Each row was made from one walk, in order. Every step used is in the known rows, and no mark comes twice. Write each row's walk.
Known rows:
b > s > r: [ 0.00 -0.36  0.24  0.19 -0.05  0.02  0.44 -0.08  0.16 -0.21  0.09  0.10
 -0.07 -0.15  0.03  0.69  0.32  0.54 -0.03  0.15  0.06]
d > s > b > p: [ 0.20  0.03  0.14 -0.14  0.54  0.01 -0.22 -0.26 -0.02  0.12  0.24 -0.04
 -0.18 -0.32  0.10  0.29 -0.09  0.06  0.16 -0.10  0.17]
n > r > k > w: [ 0.35  0.16  0.01  0.09 -0.20  0.21 -0.02  0.19  0.02 -0.15 -0.11  0.00
 -0.17  0.00 -0.04 -0.57 -0.22 -0.26  0.15  0.16 -0.01]
d > n > r > k: [ 0.22 -0.19 -0.07  0.04 -0.39 -0.11 -0.16  0.00  0.08  0.04 -0.01 -0.05
  0.04 -0.14 -0.15 -0.35 -0.35 -0.25 -0.02 -0.16 -0.13]
w > s: [ 0.07  0.05  0.12 -0.33  0.40 -0.23  0.04  0.19  0.20  0.05 -0.04 -0.02
  0.09 -0.16 -0.18  0.38 -0.12  0.36  0.10 -0.09  0.13]
n > r > k: [ 0.30  0.00  0.09  0.07 -0.32  0.04 -0.14 -0.02  0.00  0.03  0.00  0.00
  0.03 -0.13 -0.18 -0.26 -0.24 -0.12 -0.03 -0.16  0.08]
w > s > d > n > r: [-0.15 -0.14 -0.01 -0.04 -0.26 -0.36  0.19 -0.15  0.18  0.10  0.04  0.09
  0.21 -0.07 -0.06  0.11 -0.11  0.10 -0.04 -0.18 -0.19]
p > b: [-0.42 -0.06  0.07 -0.31  0.11 -0.05 -0.23 -0.15  0.03 -0.02  0.21 -0.06
 -0.06  0.00 -0.07  0.04  0.40  0.15 -0.05 -0.06  0.12]
s > d: [-0.16 -0.01  0.30 -0.09 -0.05 -0.07  0.21 -0.40  0.12 -0.24  0.22  0.05
  0.06  0.05  0.04  0.71  0.31  0.16  0.08 -0.15  0.42]
d > n > r: [-0.10 -0.39 -0.02  0.02 -0.29 -0.22  0.12  0.02  0.19  0.12  0.01 -0.11
  0.00 -0.14 -0.28 -0.10 -0.17  0.08  0.07 -0.05 -0.28]
p > b > s > r > k: [ 0.09 -0.09  0.07  0.11 -0.18  0.08 -0.08 -0.15 -0.02 -0.20  0.10  0.18
  0.01 -0.12  0.20  0.11  0.23  0.07 -0.21 -0.02  0.12]
p > b > s > d > n: [-0.39 -0.28 -0.11 -0.12 -0.08 -0.29  0.00 -0.44  0.28 -0.19  0.30  0.03
  0.06 -0.06  0.17  0.35  0.24  0.07  0.00 -0.15 -0.07]
p > b > n > r > k > w: [ 0.01  0.19 -0.15  0.06 -0.19  0.26 -0.23  0.11 -0.18  0.04 -0.10 -0.07
 -0.09  0.14  0.01 -0.67  0.08 -0.31 -0.10  0.16 -0.13]
n > r > k > w > s: [ 0.37  0.36 -0.03 -0.12  0.15 -0.03 -0.03  0.34  0.09 -0.01 -0.19  0.10
  0.03 -0.08 -0.01 -0.37 -0.35 -0.03  0.07  0.04 -0.06]
r > k > w: [ 0.35  0.14  0.03 -0.05  0.00  0.21 -0.07  0.19  0.06 -0.28 -0.08 -0.11
 -0.24  0.02  0.02 -0.36 -0.15 -0.27  0.24  0.18  0.13]
b > n > r: [-0.23 -0.23  0.02  0.12 -0.19  0.07  0.08 -0.01 -0.10  0.34 -0.05 -0.20
  0.08  0.07 -0.40  0.16  0.18  0.26 -0.15  0.00 -0.17]
p > b > n: [-0.60 -0.18 -0.09 -0.20  0.16  0.08 -0.26 -0.12 -0.20  0.24  0.07 -0.31
  0.03  0.17 -0.19  0.26  0.58  0.16 -0.27  0.01 -0.06]
s > b > n > r > k > w: [ 0.18  0.14 -0.15  0.23 -0.09  0.38 -0.12  0.09 -0.28  0.06 -0.17 -0.03
 -0.19  0.11  0.09 -0.55 -0.10 -0.30  0.00  0.13 -0.12]
k > r: [-0.18 -0.31  0.48  0.05  0.14  0.17  0.25 -0.02  0.07  0.14  0.01 -0.11
  0.07 -0.33 -0.37  0.39  0.04  0.20  0.08  0.12  0.20]
r > k > w > n: [ 0.06  0.01 -0.08 -0.04  0.27 -0.05  0.09  0.40 -0.04 -0.14 -0.07 -0.27
 -0.21  0.34  0.02 -0.03 -0.16 -0.28  0.32  0.25  0.27]
d > n > r > k > w > s: [ 0.30  0.20 -0.17 -0.15  0.10 -0.16 -0.06  0.34  0.15  0.00 -0.21  0.04
  0.05 -0.10  0.02 -0.47 -0.45 -0.16  0.09  0.03 -0.20]
d > s > b > n > r: [-0.12 -0.12 -0.09  0.21  0.08  0.26 -0.18 -0.15 -0.26  0.48  0.00 -0.10
  0.07 -0.03 -0.30  0.14 -0.04  0.21 -0.22 -0.19 -0.26]
k > w > s > d > n: [-0.13 -0.06 -0.09 -0.22  0.09 -0.34  0.15 -0.06  0.26 -0.19  0.03 -0.01
  0.08  0.00  0.16  0.25 -0.06 -0.08  0.14 -0.05 -0.06]
p > b > s > r: [-0.27 -0.26  0.16  0.09 -0.04  0.00  0.26 -0.19  0.08 -0.18  0.18  0.18
 -0.02 -0.09  0.14  0.48  0.53  0.48 -0.17  0.12  0.00]

Which walk is each row?
[ 0.22  0.31 -0.13 -0.09  0.17  0.04 -0.10  0.33 -0.04  0.14 -0.26 -0.02
  0.09  0.03 -0.04 -0.31 -0.23 -0.04 -0.06  0.07 -0.14] : b > n > r > k > w > s
[-0.19 -0.27  0.04  0.06 -0.40 -0.26  0.22 -0.24  0.16  0.03  0.12  0.02
  0.11 -0.04 -0.10  0.11 -0.01  0.03  0.01 -0.13 -0.14] : s > d > n > r
[ 0.13  0.41  0.12 -0.15  0.11 -0.09  0.08 -0.11  0.09 -0.26  0.02  0.21
  0.14  0.06  0.27  0.26  0.03 -0.08  0.04 -0.09  0.32] : r > k > w > s > d
[-0.10 -0.02 -0.06  0.01 -0.24 -0.26  0.23 -0.05  0.17  0.02 -0.03  0.10
  0.14 -0.01  0.01 -0.11 -0.12 -0.02  0.04 -0.04 -0.23] : k > w > s > d > n > r
[ 0.29  0.02 -0.12  0.05 -0.26  0.09 -0.03  0.20  0.08 -0.15 -0.12 -0.06
 -0.17 -0.02 -0.02 -0.66 -0.30 -0.37  0.17  0.15 -0.16] : d > n > r > k > w
[ 0.32  0.06  0.10  0.08 -0.13  0.22  0.12  0.19 -0.02 -0.34 -0.12  0.01
 -0.20  0.04  0.15 -0.18  0.02 -0.21  0.10  0.28  0.12] : s > r > k > w
[-0.10 -0.07  0.01  0.13  0.00 -0.08  0.33  0.31 -0.01  0.10 -0.05 -0.14
 -0.10  0.27 -0.17 -0.12 -0.10  0.03  0.23  0.24 -0.01] : k > w > n > r
[ 0.02 -0.05 -0.01  0.07  0.16 -0.04  0.25  0.41 -0.11 -0.19 -0.10 -0.17
 -0.17  0.35  0.13  0.11 -0.02 -0.23  0.22  0.32  0.25] : s > r > k > w > n
[ 0.22  0.28 -0.12  0.09  0.28  0.15 -0.13  0.05 -0.24  0.14 -0.15  0.26
 -0.11 -0.07  0.27 -0.36 -0.27 -0.06  0.08 -0.07 -0.06] : n > r > k > w > s > b
[ 0.23  0.26 -0.11 -0.03  0.44  0.15 -0.17  0.07 -0.20  0.04 -0.13  0.18
 -0.17 -0.06  0.31 -0.18 -0.22 -0.09  0.15 -0.06  0.05] : r > k > w > s > b
[-0.34  0.05  0.13 -0.05 -0.01 -0.06  0.04 -0.58  0.18 -0.23  0.38  0.23
  0.09  0.01  0.22  0.55  0.51  0.29 -0.07 -0.17  0.25] : p > b > s > d
[ 0.01  0.38 -0.20 -0.16  0.17  0.02 -0.24  0.25 -0.12  0.17 -0.20  0.04
  0.13  0.05  0.04 -0.47 -0.03 -0.08 -0.17  0.03 -0.17] : p > b > n > r > k > w > s
[-0.23 -0.12  0.00 -0.10  0.16  0.01 -0.13 -0.24  0.22 -0.08  0.28  0.06
 -0.08 -0.13 -0.03  0.17  0.31  0.40  0.00 -0.04  0.00] : p > b > s
[ 0.11 -0.07 -0.02  0.13 -0.28  0.12 -0.19 -0.01 -0.17  0.20 -0.08 -0.12
  0.10 -0.01 -0.23 -0.17 -0.07 -0.12 -0.20 -0.11 -0.04] : b > n > r > k
[ 0.08  0.02  0.19 -0.04  0.17 -0.06  0.42  0.27  0.05 -0.17 -0.16  0.13
  0.01 -0.03  0.12  0.36  0.15  0.30  0.00  0.26  0.03] : k > w > s > r
[-0.25 -0.34  0.02 -0.15 -0.11 -0.32  0.12 -0.29  0.23 -0.19  0.17 -0.11
  0.03 -0.03  0.03  0.49  0.08 -0.05  0.13 -0.13  0.04] : s > d > n
[ 0.16  0.01 -0.05  0.04  0.31  0.03  0.04  0.39 -0.05 -0.13 -0.03 -0.20
 -0.09  0.22  0.03  0.20 -0.23 -0.22  0.16  0.22  0.19] : d > s > r > k > w > n
[ 0.23  0.03 -0.14  0.19 -0.05  0.28 -0.47 -0.12 -0.29  0.33 -0.02 -0.05
  0.11 -0.10 -0.17 -0.15 -0.28 -0.15 -0.26 -0.30 -0.11] : d > s > b > n > r > k
[-0.09  0.02 -0.09  0.05 -0.30  0.12 -0.37 -0.10 -0.23  0.24 -0.02 -0.07
  0.12  0.05 -0.14 -0.33  0.11 -0.15 -0.33 -0.14 -0.07] : p > b > n > r > k
[-0.09 -0.05  0.21  0.05 -0.01 -0.03  0.25 -0.49  0.26 -0.28  0.30  0.15
  0.06 -0.04  0.10  0.75  0.30  0.35  0.07 -0.15  0.30] : b > s > d
[-0.15  0.00 -0.14  0.09  0.18 -0.02  0.11  0.25 -0.08 -0.19  0.01 -0.05
 -0.15  0.33  0.27 -0.03  0.15 -0.16  0.11  0.31  0.14] : p > b > s > r > k > w > n
[-0.50 -0.12 -0.06  0.02 -0.18  0.05 -0.11 -0.11 -0.20  0.38  0.03 -0.13
  0.12  0.12 -0.28 -0.06  0.38  0.21 -0.30 -0.03 -0.21] : p > b > n > r
[ 0.13  0.10 -0.14  0.15 -0.06  0.11 -0.29 -0.03 -0.32  0.34 -0.14  0.05
  0.13 -0.03 -0.03 -0.19 -0.16 -0.10 -0.24 -0.22 -0.09] : w > s > b > n > r > k
[ 0.00  0.39  0.01  0.01 -0.03 -0.02  0.06 -0.12 -0.07 -0.01 -0.07  0.17
  0.25  0.17  0.18  0.15  0.10 -0.06 -0.16 -0.09  0.11] : b > n > r > k > w > s > d
[ 0.17  0.14 -0.24  0.07  0.22  0.03 -0.16  0.08 -0.17  0.15 -0.15  0.20
 -0.11 -0.10  0.27 -0.44 -0.37 -0.18  0.09 -0.08 -0.22] : d > n > r > k > w > s > b
